What can hang from each mark:
dirume: dekag
nanut: gono tokadar
kava: dekag
dekag: mibig
gono: dirume kava lapev mibig nanut
mibig: dekag gono
tokadar: lapev nanut
gidena: gono tokadar
lapev: gono tokadar

Each row was made from one small tree. The marks that hang from a mark follow it in brackets, in alphabetical order. Every link used is in the known rows. Write each row's tree.
Known rows:
tokadar[lapev nanut]: [-14, -9, -15, -2, 1, -27, 11, -12, -13, 23, -22, -28, 4, -2, -6, -15, 19, 11, -4, 7, 12, 6, -14, 22, -26, -9, 15, -5, -9, -4, -12, -18]
gono[kava lapev nanut]: [-1, -29, 17, 6, 4, 22, -15, 4, 20, 2, 33, 3, 12, 18, 24, 30, -19, 1, -7, -20, -24, 6, -15, -15, -16, -23, 27, -4, 26, -20, -9, 0]
mibig[gono[dirume lapev nanut]]: [-6, -20, 17, 32, -6, 17, -2, 16, 11, 13, 13, 14, 30, 17, 1, 30, -17, -1, 4, -9, 3, 15, 5, -25, -19, -11, 1, 4, 15, -28, -22, -2]
mibig[dekag gono[lapev]]: [-26, -19, -12, 27, -11, -11, -21, 18, -4, 7, 11, 32, 7, 24, -4, 29, -5, -7, -1, 16, -1, -11, 25, -14, -25, 1, 13, -8, -4, -13, -16, -1]
mibig[gono[kava nanut]]: [-7, -8, 6, 9, 6, 13, -6, 1, 14, 16, 27, 10, 21, 27, 6, 21, -18, -19, -3, -12, 6, -10, -11, -4, -11, -2, -6, 11, 4, -17, -12, -14]
gidena[tokadar]: [-7, 13, -5, -18, 4, -12, -11, 6, 13, -1, -11, 7, -17, -5, 1, -11, 0, -7, -7, 0, -5, 7, 3, -6, 8, -6, -2, -7, 14, -9, -7, 6]
mibig[gono[kava[dekag] lapev]]: [-17, -5, -1, 18, -7, 12, -6, 2, 1, 5, 23, 3, 15, 15, 14, 28, -7, -13, 0, 3, 13, -13, 1, -4, -8, -23, 2, 2, -4, -19, -15, -2]
mibig[gono[lapev[tokadar]]]: [-18, -8, 6, 14, -5, 3, -13, 2, 3, 8, 6, 14, 12, 8, 1, 25, -11, 7, -1, 18, 6, 1, 14, -13, -19, -2, -9, 4, -1, -19, -12, -1]
dirume[dekag[mibig]]: [1, 0, -3, 5, 3, -14, -17, -2, -5, -2, 5, -5, 12, 7, -17, 3, 8, 3, -3, -2, -5, 4, -4, -5, -12, 3, -12, -2, -17, 13, 1, -20]
lapev[gono[dirume mibig nanut]]: [19, -24, 20, 6, 20, 33, -3, 1, -6, 25, 5, 14, 15, 2, 2, -2, -14, 13, 2, -23, -13, 16, 8, -6, 13, 4, -4, -11, 3, -26, 8, -3]
dekag[mibig[gono]]: [7, -9, 5, 2, 3, -10, -11, -13, 12, 12, -7, 14, 9, 6, -8, 10, 4, 2, 12, 9, 4, -3, 6, 3, -5, -1, -23, 15, -20, 5, -9, -16]
dekag[mibig[gono[dirume lapev nanut]]]: [12, -26, 19, 16, 0, 3, -10, -5, 20, 13, -1, 15, 19, 7, -4, 24, -4, 7, 13, -2, -6, 9, 3, -13, -13, -11, -12, 12, -5, -9, -17, -11]
gono[lapev mibig nanut]: [-7, -24, 29, 14, 12, 21, -10, 11, 2, 15, 16, 19, 5, 17, 22, 14, 1, 21, 10, -25, -40, 32, 6, -20, -17, -10, 26, -18, 27, -29, -5, -1]
kava[dekag[mibig[gono[nanut]]]]: [14, 2, 2, 16, -5, 5, -1, -12, 4, 0, 1, 3, 2, 4, 5, 12, 12, -9, 18, 0, 3, -17, -3, 10, -2, -14, 2, 6, -18, -8, -19, 4]
gono[mibig]: [-7, -1, 14, -1, 9, 6, 4, 3, -12, 11, -1, 7, -6, 6, 5, -6, 8, 8, 4, -18, -15, 11, 7, 4, 9, 3, -2, -9, 0, -14, 6, -9]
gidena[gono[lapev mibig nanut[tokadar]]]: [-12, -10, 47, 7, 19, 8, -10, 22, 7, 9, 3, 17, -1, 5, -1, 6, 12, 19, 6, -14, -30, 31, 16, -15, -20, -4, 3, -21, 33, -19, 2, 8]
lapev[tokadar[nanut[gono]]]: [-8, -5, 4, 12, 10, -5, -1, -18, -3, 10, -20, -17, 0, -9, -3, 7, -8, 11, -21, 9, 2, -15, -12, 9, -11, 9, -3, 10, -12, -19, 5, 9]
nanut[gono tokadar]: [0, 1, 2, 32, 4, 11, 11, 6, -15, 11, -20, -20, -12, -26, -1, 20, -9, -24, -23, 6, 15, -26, -9, -6, 3, 19, 4, -3, 11, -2, 14, 10]
nanut[gono]: [-7, -4, -10, 17, 8, 4, 4, -1, -12, 18, -7, -14, 5, -12, 6, 11, -10, -14, -8, 0, 4, -13, -9, -1, 9, 8, 5, -9, 3, 7, 7, 8]
gono[dirume kava[dekag] lapev mibig]: [-2, -20, 31, 22, -4, 38, 15, 9, -10, -7, 11, -17, 5, 1, 20, 25, -3, 0, -8, -41, -13, 6, -1, -8, 13, -46, 14, -9, 5, -43, -10, 3]
kava[dekag]: [6, 13, -5, 13, -8, 9, 9, -3, -9, -9, 1, -9, -7, -4, 9, 2, 12, -10, 7, -1, 7, -16, -3, 11, 5, -16, 13, -4, -10, -9, -10, 14]
lapev[gono[dirume kava mibig nanut]]: [20, -27, 19, 2, 24, 40, -3, -4, -2, 22, 17, 4, 16, 9, 8, 4, -22, 5, -7, -34, -11, 6, -1, -1, 18, -5, -3, -7, 2, -28, 10, -9]
kava[dekag[mibig[gono]]]: [10, 4, -2, 14, -6, 1, 1, -13, -1, -2, -3, 0, -3, -2, 1, 10, 15, -9, 16, 5, 9, -18, 0, 12, 1, -15, -4, 6, -23, -5, -17, 3]
lapev[gono[dirume kava[dekag]] tokadar]: [23, -16, 15, -2, 11, 37, -6, -22, -3, -4, 2, -13, 5, -17, -3, 13, -28, 6, -20, 0, 8, -20, 1, 7, 18, -8, -19, 7, -23, -29, 11, 16]
tokadar[lapev[gono[kava mibig]] nanut]: [-11, -19, -12, -12, 16, -10, 5, -20, -21, 38, -13, -22, 6, 1, 2, -19, 11, 16, -8, -1, 9, 3, -8, 28, -10, -8, 10, -13, -16, -15, 0, -25]
gidena[gono[mibig] tokadar[lapev]]: [-23, 9, 21, -38, 21, -26, -13, 16, 4, 14, -21, 8, -20, -8, -17, -27, 23, 13, 4, -5, -20, 36, 18, 3, 0, -10, -17, -33, 25, -6, -6, 2]
gono[kava[dekag] lapev]: [-6, -10, 3, 9, -8, 17, -4, -3, 1, -14, 21, -13, -1, 2, 26, 26, -3, -6, -6, -8, -3, -12, -8, -2, 0, -38, 22, -6, 2, -18, -10, 10]
gono[dirume kava lapev mibig]: [-6, -29, 35, 13, 2, 34, 7, 11, -3, 0, 11, -10, 9, 6, 16, 23, -12, 7, -14, -41, -16, 18, 1, -14, 11, -35, 5, -8, 11, -36, -3, -7]

Which tree is each row?
[-19, 10, 10, -39, 15, -31, -16, 15, 13, 5, -21, 3, -15, -11, -19, -22, 18, 5, 0, 7, -9, 27, 13, 0, -5, -12, -15, -27, 24, 3, -9, 8] | gidena[gono tokadar[lapev]]
[0, -11, 17, 45, 6, 18, 19, 17, -26, 14, -25, -14, -12, -19, -8, 22, -9, -21, -29, -13, 6, -21, 2, -10, 9, 16, 7, -8, 10, -22, 15, 8] | nanut[gono[dirume mibig[dekag]] tokadar]
[16, -19, 17, -2, 26, 34, -9, -7, -4, 23, 16, 10, -1, 5, 11, 4, -15, 0, -9, -18, -11, -7, 1, 2, 9, 10, 0, -8, 4, -25, 17, -9] | lapev[gono[kava mibig nanut[tokadar]]]
[-18, -14, -13, 16, -5, -6, -15, 6, -1, 7, 19, 21, 5, 32, -8, 25, -12, -24, -13, 3, 7, -31, 8, 0, -12, 2, 0, 4, -11, -11, -10, -11] | mibig[dekag gono[kava]]
[10, -19, -9, -17, 11, 1, -9, -8, -11, 22, 1, -5, 5, -8, -4, -9, 0, 11, 5, 11, -1, 10, 1, 7, -7, 2, 7, -18, -1, 3, 0, -9] | tokadar[lapev[gono[nanut]]]
[14, -17, 15, 5, 7, 2, -12, -13, 19, 12, 5, 10, 7, 10, -3, 22, -4, -8, 4, -2, 0, -12, -6, 1, -10, 0, -17, 19, -11, -5, -7, -17] | dekag[mibig[gono[kava nanut[tokadar]]]]
[-15, -11, -6, 23, 12, 3, 1, 6, -23, 24, -8, -1, -4, -2, 5, 10, -4, -11, -9, -9, -12, -11, 1, 1, 11, 12, 11, -19, 0, -3, 10, 3] | nanut[gono[mibig[dekag]]]
[-3, -3, 22, 21, 3, 15, 14, 17, -20, 4, -1, -9, 15, 7, -15, 1, 0, 6, -11, -36, -8, 21, 1, -11, 6, -4, -13, -8, -2, -22, 2, -15] | gono[dirume[dekag] mibig]
[-19, -31, -3, 26, -2, 2, -24, 14, 8, 9, 31, 30, 13, 40, 6, 38, -18, -15, -8, 0, -10, -17, 8, -16, -28, -5, 20, -5, 5, -22, -18, -5] | mibig[dekag gono[kava lapev nanut]]
[-3, 3, 13, 0, 7, 22, 10, -7, -13, 1, 14, -12, -8, 11, 20, 4, 6, -11, -3, -30, -9, -14, -9, 16, 19, -20, 5, -5, -8, -24, 2, -7] | gono[kava[dekag] mibig]
[10, -28, 31, 28, 8, 21, 5, 18, -3, 11, 3, 16, 8, 23, -7, 10, -7, 1, -6, -43, -29, 15, 3, -14, -2, 0, 15, -6, 14, -36, -7, -4] | gono[dirume mibig[dekag] nanut]
[-18, -25, -2, 38, -16, -1, -11, 23, -3, 5, 6, 25, 14, 21, -12, 33, -9, -7, -6, 5, 3, -7, 24, -21, -20, -8, 8, -5, -1, -22, -19, 1] | mibig[dekag gono[dirume lapev]]
[-2, -18, 17, 13, 15, 8, -10, 10, -4, 16, 10, 26, -5, 29, 5, 4, 2, 3, 3, -27, -37, 7, 3, -5, -10, 10, 22, -13, 12, -24, -1, -7] | gono[mibig[dekag] nanut]
[-11, -13, 17, 10, 2, 26, 1, 0, -10, -3, 18, -7, -7, 9, 30, 20, 6, 3, -2, -25, -20, 0, 1, 2, 5, -35, 20, -16, 3, -30, -5, 1] | gono[kava[dekag] lapev mibig]
[-15, -20, -14, 14, 5, -14, 20, -11, -18, 32, -22, -48, 13, -9, -4, 0, 1, -5, -20, -6, 20, -6, -29, 20, -11, -16, 14, -5, -7, -8, -10, -16] | tokadar[lapev nanut[gono[dirume kava]]]
[-20, -11, 1, 11, -4, 7, -10, 4, 5, 11, 21, 7, 19, 16, 10, 28, -12, -9, -3, 3, 9, -5, 4, -11, -11, -15, -4, 4, 1, -14, -11, -9] | mibig[gono[kava lapev]]
[-18, -15, -4, 36, 9, -5, 16, 0, -18, 28, -22, -18, 10, 4, 0, 1, 3, -1, -16, -18, 5, -7, -11, 9, -4, -2, 15, -2, -6, -21, -3, -6] | tokadar[nanut[gono[dirume mibig[dekag]]]]
[-8, -25, 39, 23, 2, 20, 8, 5, -8, 4, -17, -6, 6, -4, 2, 17, -3, 32, -13, -21, -16, 26, 9, -15, -6, -20, 4, -3, 3, -48, -4, 3] | gono[dirume lapev[tokadar[nanut]] mibig]
[-18, -17, -5, 34, 4, -4, 15, -1, -9, 23, -19, -23, 16, -4, 7, 10, -3, 1, -16, -9, 11, -1, -15, 1, -11, -12, 19, -2, 1, -18, -8, 2] | tokadar[nanut[gono[dirume lapev]]]
[6, -7, 24, 7, 16, 33, 4, -5, 0, 9, 27, -4, -1, 25, 26, 11, -2, -10, 0, -43, -25, -6, -19, 8, 6, -17, 18, -5, 7, -32, -6, -6] | gono[kava[dekag] mibig nanut]
[10, -2, 3, 18, -5, 6, -3, -9, 5, -1, 4, 4, 3, 3, 9, 18, 14, -4, 18, 4, 0, -11, 0, 4, -7, -20, 7, 3, -14, -10, -19, 5] | kava[dekag[mibig[gono[lapev nanut]]]]
[1, -1, -5, 21, 2, 13, 15, -3, -23, 10, -13, -44, -16, -31, 3, 22, -6, -32, -27, 6, 22, -37, -22, 10, 2, -1, 13, -11, 3, -4, 8, 5] | nanut[gono[kava[dekag]] tokadar[lapev]]
[16, -2, 19, 16, 4, 28, 4, -4, 11, -8, 22, -15, -6, 8, 15, 22, -9, -26, -14, -22, -1, -27, -27, 4, -6, -10, 18, 8, 12, -25, -5, 6] | gono[kava[dekag] nanut[tokadar]]
[22, -20, 26, 13, 19, 37, 1, 3, -7, 22, 1, 10, 8, -3, -1, 2, -12, 8, -6, -21, -5, 10, 9, -9, 10, 9, -4, -8, 7, -31, 12, -1] | lapev[gono[dirume mibig nanut[tokadar]]]
[13, -17, 14, 5, 1, 2, -4, -11, 15, 8, -3, 4, 14, 5, -8, 18, -5, -6, 3, -5, 8, -7, -2, 1, 1, -10, -26, 20, -19, -3, -11, -17] | dekag[mibig[gono[dirume kava]]]
[10, -8, 42, 37, 8, 29, 12, 24, -9, 7, 5, -7, 12, 10, -14, 12, -7, -3, -19, -46, -15, 19, -9, -22, -10, 7, 1, -4, 19, -36, 1, -15] | gono[dirume[dekag] mibig nanut[tokadar]]
[12, -23, 12, 0, 18, 22, -4, -26, 3, 11, -7, -16, 12, -9, -6, 6, -26, 15, -29, -3, 13, -16, -5, 12, 6, -3, -17, 13, -24, -33, 10, 4] | lapev[gono[dirume kava] tokadar[nanut]]
[-4, -10, 13, 26, 1, 18, -1, 11, 9, 11, 30, -3, 35, 30, -9, 26, -24, -20, -12, -24, 11, -3, -16, -15, -11, -5, -14, 12, 4, -22, -15, -18] | mibig[gono[dirume[dekag] kava nanut]]
[-15, 9, 36, -19, 18, -7, -4, 25, 11, 5, -20, 12, -10, -5, -17, -17, 11, 7, -3, -24, -18, 34, 18, -8, 12, -14, -24, -20, 25, -21, -6, 11] | gidena[gono[dirume mibig] tokadar]
[-2, -25, 19, 6, 19, 19, -10, 3, 2, 13, 27, 13, -2, 36, 12, 14, -10, -10, -11, -41, -35, -7, -10, 2, -3, -2, 20, -7, 10, -27, 0, -14] | gono[kava mibig[dekag] nanut]
[-3, -2, -2, 14, 4, -10, -20, 0, -1, 7, 12, 3, 21, 18, -17, 12, 2, -2, 0, -4, -2, 5, -5, -11, -20, 6, -15, 1, -15, 7, -6, -25] | dirume[dekag[mibig[gono[nanut]]]]
[4, -16, -13, -24, 9, 1, -6, -13, -13, 18, 2, -15, 1, -11, -3, -7, -2, 4, -2, 12, 7, 1, 1, 13, 1, -4, -1, -16, -8, 7, 4, -12] | tokadar[lapev[gono[kava]]]
[12, -33, 38, 24, -2, 31, -6, 8, 18, -6, 6, 1, 17, -1, -1, 33, -24, 19, -10, -15, -22, 23, -5, -31, -19, -18, 13, 3, 23, -37, -12, 18] | gono[dirume lapev[tokadar] nanut]
[15, 4, 7, 20, -4, 8, 2, -9, 2, -2, -3, -1, -4, -1, 4, 15, 13, -12, 11, 3, 8, -22, -3, 8, -5, -10, 0, 8, -16, -11, -17, 5] | kava[dekag[mibig[gono[nanut[tokadar]]]]]
[-2, -2, -5, -29, 14, -11, -16, 2, 1, 18, -12, 5, -14, -9, 0, -18, 3, 3, -3, 1, -10, 17, 6, 0, 5, -3, 2, -24, 13, -11, -7, -2] | gidena[tokadar[lapev[gono[mibig nanut]]]]
[18, -21, 52, 21, 12, 44, 16, 11, 6, 6, 11, -12, 4, 11, 3, 19, -19, -14, -23, -56, -14, 2, -19, -10, 7, -9, 2, 8, 22, -45, 0, -12] | gono[dirume kava mibig nanut[tokadar]]
[14, -34, 40, 29, -2, 40, 4, 16, 20, -8, 20, -14, 12, 3, 9, 41, -27, -8, -25, -33, -9, 5, -18, -29, -14, -26, 19, 6, 32, -40, -9, 5] | gono[dirume kava lapev nanut[tokadar]]
[7, -13, 7, 7, 15, 24, -3, 5, -20, 18, 3, 3, 15, -1, -8, -6, -9, 12, -5, -17, -1, 13, 13, -4, 14, 4, -14, -16, -11, -16, 14, -10] | lapev[gono[dirume[dekag] mibig]]
[-4, -26, 2, 32, -4, 10, -9, 14, 9, 8, 22, 19, 20, 37, -10, 33, -23, -27, -15, -19, 1, -21, -1, -10, -15, -3, 4, 7, 1, -26, -18, -9] | mibig[dekag gono[dirume kava nanut]]
[12, -9, -10, -7, 11, 22, -8, -15, -7, 7, 15, -2, 2, -4, 11, 1, -10, -5, -4, -1, 9, -20, 2, 12, 18, -8, -1, -7, -16, -9, 10, 3] | lapev[gono[kava[dekag]]]
[-11, -11, -8, 33, 7, -9, 12, -7, -10, 22, -21, -28, 19, -1, -6, 4, 2, -2, -16, -12, 15, -6, -21, 6, -10, -3, 5, 5, -11, -9, -5, -9] | tokadar[nanut[gono[dirume[dekag[mibig]]]]]
[14, 2, 3, 19, -9, 6, 6, -9, -1, -4, -6, -3, 2, -3, -1, 12, 11, -9, 14, 0, 11, -17, 0, 9, 5, -19, -7, 8, -23, -9, -17, 5] | kava[dekag[mibig[gono[dirume]]]]
[-10, -11, 8, 26, -13, 22, 4, 8, 2, 1, 17, -6, 22, 10, 7, 33, -14, -15, -4, -8, 18, -8, 0, -11, -4, -28, -3, 5, -2, -28, -22, -1] | mibig[gono[dirume kava[dekag] lapev]]
[-23, 8, 21, -24, 20, -23, -21, 24, 9, 6, -16, 28, -22, 7, -15, -18, 18, 6, -2, -12, -27, 21, 25, -3, 2, -4, -12, -28, 21, -11, -2, 9] | gidena[gono[mibig[dekag]] tokadar]
[-20, -12, -22, 11, 7, -24, 13, -12, -22, 35, -27, -39, 6, -11, -3, -8, 12, 2, -11, 7, 16, -2, -21, 20, -18, -4, 19, -12, -5, -1, -7, -12] | tokadar[lapev nanut[gono]]
[-15, -17, 9, 15, 1, 14, -15, 6, 15, 14, 31, 13, 23, 25, 15, 30, -20, -8, 0, -8, -1, -1, -5, -16, -18, -11, 7, 4, 13, -22, -16, -9] | mibig[gono[kava lapev nanut]]
[1, -14, 11, -4, 25, 11, -11, -26, -13, 25, -15, 3, -1, -5, -1, -9, -6, 33, -13, 6, -5, -3, 10, 15, 0, 14, -13, 1, -24, -31, 16, 0] | lapev[gono[mibig] tokadar[nanut]]
